What can hang from each mark
vomi: fotibas
ravom: benu gifuluk vifavis
fotibas: vifavis
gifuluk: ravom rulu
rulu: gifuluk vifavis
vifavis: ravom rulu
vobom: fotibas

Known rows, with every way that one mark hangs from another
gifuluk[ravom[vifavis] rulu]: [-0.08 -1.69 -0.30 -1.28 -0.32 -0.12  2.42  0.87  0.02 -0.11 -1.56  0.81
  0.91 -0.73  4.11  0.88  0.14  3.70  1.42]
rulu[vifavis]: [ 0.65 -3.90 -1.88  0.28 -1.07  0.15  0.47 -3.39 -0.56 -0.73 -0.25  1.82
  0.68 -0.67  1.53 -1.56 -1.96 -0.55  2.68]
vobom[fotibas[vifavis[ravom rulu[gifuluk]]]]: [-1.00 -6.59  0.93  3.31 -2.93 -1.11  2.35 -1.75  0.45  1.21  0.76  0.89
  0.60  0.54  1.14  0.33 -1.21  2.56 -2.76]
vifavis[ravom rulu]: [-0.32 -2.50  0.64  2.65 -0.01  1.20 -0.17 -3.39  2.35 -0.45 -0.75  2.07
 -0.32  1.44  0.65  1.17 -1.12  0.06 -3.52]
gifuluk[ravom[benu vifavis[rulu]]]: [ 0.43  0.71 -0.05  2.54  2.09 -1.14  1.81  1.83  2.31  0.45  0.49  1.10
  0.76 -2.19  5.54  0.28 -3.55  1.30 -0.09]
gifuluk[ravom[benu] rulu]: [-1.82 -0.60 -0.62 -0.51  1.39  0.91  2.26  0.74 -0.29  1.03  0.86 -0.20
  1.46 -3.17  3.80 -0.42  2.08  5.55  0.01]
vobom[fotibas[vifavis[ravom[gifuluk]]]]: [ 0.07 -5.95  0.96  2.91 -3.05 -0.64  3.55 -0.69  0.46  2.90  1.27  0.55
  0.29  1.11  2.20  0.20 -0.84  0.84 -2.14]
vifavis[ravom rulu[gifuluk]]: [-0.50 -4.49  1.97  3.64 -0.07  0.73 -0.15 -2.99  2.62  0.10  0.40  1.95
  0.42 -0.57  1.02  0.70 -2.54  0.74 -4.80]
fotibas[vifavis]: [-2.70 -3.16 -1.80  0.24 -1.18 -0.78  0.85 -2.34 -1.15  1.13 -0.92 -0.30
  0.22 -0.03  1.67  1.41 -0.58 -0.95  3.25]
ravom[benu gifuluk vifavis[rulu]]: [ 1.46 -3.12  2.02  4.24  1.19 -1.08  2.40 -1.29  2.96  2.60  0.77  0.63
 -1.15  0.53  8.57 -0.71 -2.50 -0.42 -0.83]
fotibas[vifavis[ravom rulu]]: [-2.21 -3.62  0.02  2.04 -1.39 -0.24  1.19 -3.11  0.87  0.67 -1.48  0.71
 -0.28  1.98  2.58  1.65 -1.42 -0.84 -0.34]
vomi[fotibas]: [ 1.75 -2.67 -0.63  0.99  0.73 -0.74  0.20 -2.26 -1.21  0.67  3.24  0.94
  0.49  0.67  0.63  1.37  0.60 -0.74  2.01]
vobom[fotibas[vifavis[ravom[gifuluk] rulu]]]: [-0.31 -6.48  1.11  3.07 -2.36 -0.94  3.42 -1.92  1.04  1.97  0.19  0.90
 -0.41  2.05  2.50 -0.03 -0.71  1.96 -3.00]
ravom[benu gifuluk vifavis]: [ 2.08 -2.36  1.67  4.05  0.16 -0.59  2.76  0.20  2.05  3.78  2.06  0.27
 -0.37 -0.61  8.45 -0.59 -2.81 -1.80  0.28]
rulu[vifavis[ravom]]: [ 1.56 -3.74 -0.52  1.78 -2.39  1.04  0.86 -2.55  0.49  0.17  0.45  2.47
  1.12  0.00  2.24 -1.15 -3.14 -1.79  0.22]
gifuluk[ravom rulu]: [-1.66 -1.96 -0.94 -1.84  1.09  0.82  1.79 -0.23 -0.37 -0.01 -1.18  0.35
  0.98 -1.83  1.63  0.26  2.23  5.22  0.14]
rulu[gifuluk vifavis]: [ 0.68 -6.42 -0.34  1.70 -1.16 -0.48  0.47 -3.03 -0.21  0.09  1.23  1.49
  1.60 -3.13  1.99 -2.27 -3.68  0.35  1.04]
ravom[gifuluk]: [ 0.23 -4.60  0.50  1.41  1.25  0.37  1.55 -2.18  1.55  2.53  0.16  0.28
 -0.77 -0.37  2.57 -0.40 -0.42 -0.15 -0.98]
ravom[benu gifuluk[rulu] vifavis]: [ 1.19 -3.68  1.92  2.31 -0.65  0.09  3.36 -0.78  0.96  3.50  1.17 -0.14
 -0.33  0.20  9.07 -0.76  0.27  1.26  0.64]
gifuluk[rulu]: [-2.04 -3.53 -1.31 -1.62 -0.66  1.27  0.49 -3.62 -1.73 -0.26 -1.09  0.35
  0.28  0.24  0.35  0.45  4.21  3.93  1.27]
vomi[fotibas[vifavis]]: [ 0.40 -3.69 -0.81  0.92 -0.53 -1.82  1.24 -2.24 -1.93  1.49  2.55  0.10
  0.40  1.37  2.48  1.93  0.08 -1.56  3.78]
vifavis[ravom[benu] rulu[gifuluk]]: [-0.59 -3.21  2.19  4.99  0.26  0.93  0.28 -2.06  2.71  1.27  2.31  1.37
  0.92 -1.99  3.21 -0.17 -2.57  1.04 -4.97]

Rows
[ 2.33 -4.23  0.99  3.58 -1.62  1.08  2.23 -1.74  1.66  2.41  2.15  1.64
  0.86 -0.93  6.02 -2.41 -3.67 -1.71 -1.15] -> rulu[vifavis[ravom[benu gifuluk]]]
[-1.47 -4.20  1.48  3.73 -0.72 -0.24  2.55 -2.17  1.95  3.04  0.25  0.04
 -0.48  1.04  6.39  0.28 -2.01 -0.76 -1.59] -> fotibas[vifavis[ravom[benu gifuluk] rulu]]
[-1.53 -5.92 -0.03  2.05 -0.91 -2.29  2.73 -0.66  0.25  0.70  0.12  0.35
  0.66 -1.08  1.14 -0.18 -1.47  4.34 -1.54] -> vobom[fotibas[vifavis[rulu[gifuluk[ravom]]]]]
[ 2.37 -5.40  0.83  2.40 -1.90  1.00  1.93 -2.63  1.70  1.62  0.62  2.17
  0.51  0.27  4.28 -1.80 -3.65 -1.98 -0.96] -> rulu[vifavis[ravom[gifuluk]]]
[-3.24 -5.47 -0.56  1.33 -0.27 -1.55  0.85 -3.61 -0.05  0.46 -1.24 -0.15
 -0.17 -0.42  2.10  0.76 -1.40  1.02  1.11] -> fotibas[vifavis[rulu[gifuluk]]]
[-1.62 -3.00  0.51  2.53  2.93 -0.78  0.56 -1.19  2.04  0.19  0.57  0.74
  0.73 -3.64  2.34 -0.56 -2.28  3.58 -2.59] -> vifavis[rulu[gifuluk[ravom[benu]]]]
[-1.32 -5.29  1.26  2.61 -0.94 -0.39  2.32 -2.97  1.88  2.26 -1.28  0.46
 -0.96  2.15  4.76  0.98 -1.96 -1.14 -1.49] -> fotibas[vifavis[ravom[gifuluk] rulu]]
[ 0.79 -4.11  0.02  2.60  0.37 -0.82  1.70  0.33  0.79  1.12  2.68  1.08
  2.71 -6.02  4.69 -2.98 -5.43  1.78 -0.09] -> rulu[gifuluk[ravom[benu]] vifavis]
[ 1.11 -2.32  2.31  4.46 -0.29  1.77  1.99 -0.40  2.62  3.90  2.89  0.72
  0.46 -0.99  4.98 -0.33 -1.95 -1.65 -3.74] -> vifavis[ravom[benu gifuluk]]
[ 0.75  1.19 -0.29  2.38  1.20 -0.81  1.86  3.02  1.52  1.38  1.37  0.76
  1.41 -3.14  5.37  0.67 -3.62  0.14  0.78] -> gifuluk[ravom[benu vifavis]]
[ 1.83 -3.97  1.47  3.55 -0.99 -1.00  2.75 -0.87 -0.19  3.90  4.57  0.01
  0.45  1.23  6.04  1.11 -1.28 -2.50  0.93] -> vomi[fotibas[vifavis[ravom[benu gifuluk]]]]
[-0.76 -4.10  1.01  1.54  0.78  1.27  2.68 -2.01  0.47  3.55  1.71 -0.66
 -0.05 -1.26  5.99 -1.78  2.59  3.26 -0.96] -> ravom[benu gifuluk[rulu]]
[ 0.44 -1.96  0.96  3.27  0.96 -1.11  1.49  2.52  1.59  1.84  2.52  0.55
  2.11 -5.15  4.63  0.00 -4.76  0.99 -0.82] -> rulu[gifuluk[ravom[benu vifavis]]]
[ 0.03 -5.18  1.19  3.85 -3.14 -0.52  3.80 -0.11  0.40  3.61  2.48  0.22
  0.67  0.16  3.63 -0.30 -0.89  1.04 -2.25] -> vobom[fotibas[vifavis[ravom[benu gifuluk]]]]
[ 0.40 -3.21  2.51  4.85  1.15  1.25  1.74 -2.28  3.80  2.61  1.28  1.14
 -0.59  0.45  5.39 -0.71 -1.64  0.23 -5.11] -> vifavis[ravom[benu gifuluk] rulu]
[-0.26 -0.30 -0.03  0.24  0.06  0.03  2.72  1.71  0.15  0.94  0.44  0.32
  1.44 -2.03  6.23  0.24  0.16  4.13  1.22] -> gifuluk[ravom[benu vifavis] rulu]
[-0.42 -3.62 -1.30 -1.94 -0.21  0.36  2.31 -1.06 -0.74 -0.59 -1.21  1.20
  1.33 -1.76  3.28 -1.64  0.24  4.93  1.43] -> gifuluk[ravom rulu[vifavis]]
[-0.82 -2.20  0.55  2.65  1.88 -0.33  1.01  1.47  1.26  1.84  2.85  0.05
  2.17 -6.09  2.69 -0.55 -3.20  2.21 -1.75] -> rulu[gifuluk[ravom[benu]]]
[-1.56 -4.31  1.24  2.53 -2.22  0.59  3.23 -1.40  0.24  3.95  0.95 -0.59
  0.30  0.43  6.73  0.39 -0.38 -0.23 -0.27] -> fotibas[vifavis[ravom[benu gifuluk[rulu]]]]
[ 1.73 -4.74  1.70  2.52  0.76 -1.22  2.05 -2.47  2.85  1.36 -1.63  1.31
 -1.75  2.22  5.85  0.29 -2.55 -0.75 -0.65] -> ravom[gifuluk vifavis[rulu]]
[ 1.23 -3.49  0.22  2.18 -1.64 -1.14  1.54 -1.52 -1.10  2.05  3.10  0.67
  0.68  1.88  3.07  2.30 -0.89 -2.62  1.93] -> vomi[fotibas[vifavis[ravom]]]
[ 0.89 -5.29 -0.07  1.45  0.11 -0.91  1.43 -0.26  0.87  0.27  1.17  1.48
  2.30 -4.92  3.01 -2.41 -5.40  1.52  0.17] -> rulu[gifuluk[ravom] vifavis]
[ 1.53 -5.15  1.32  4.19 -2.30  0.60  1.09 -1.61  1.00  1.62  3.47  1.66
  2.43 -3.52  4.39 -2.34 -5.03 -0.80 -1.45] -> rulu[gifuluk vifavis[ravom[benu]]]
[-1.75 -6.71 -0.15  2.12 -1.82 -1.93  2.08 -2.36 -0.37  0.61  0.11  0.35
  0.27  0.00  0.46 -0.07 -0.36  3.60 -0.84] -> vobom[fotibas[vifavis[rulu[gifuluk]]]]
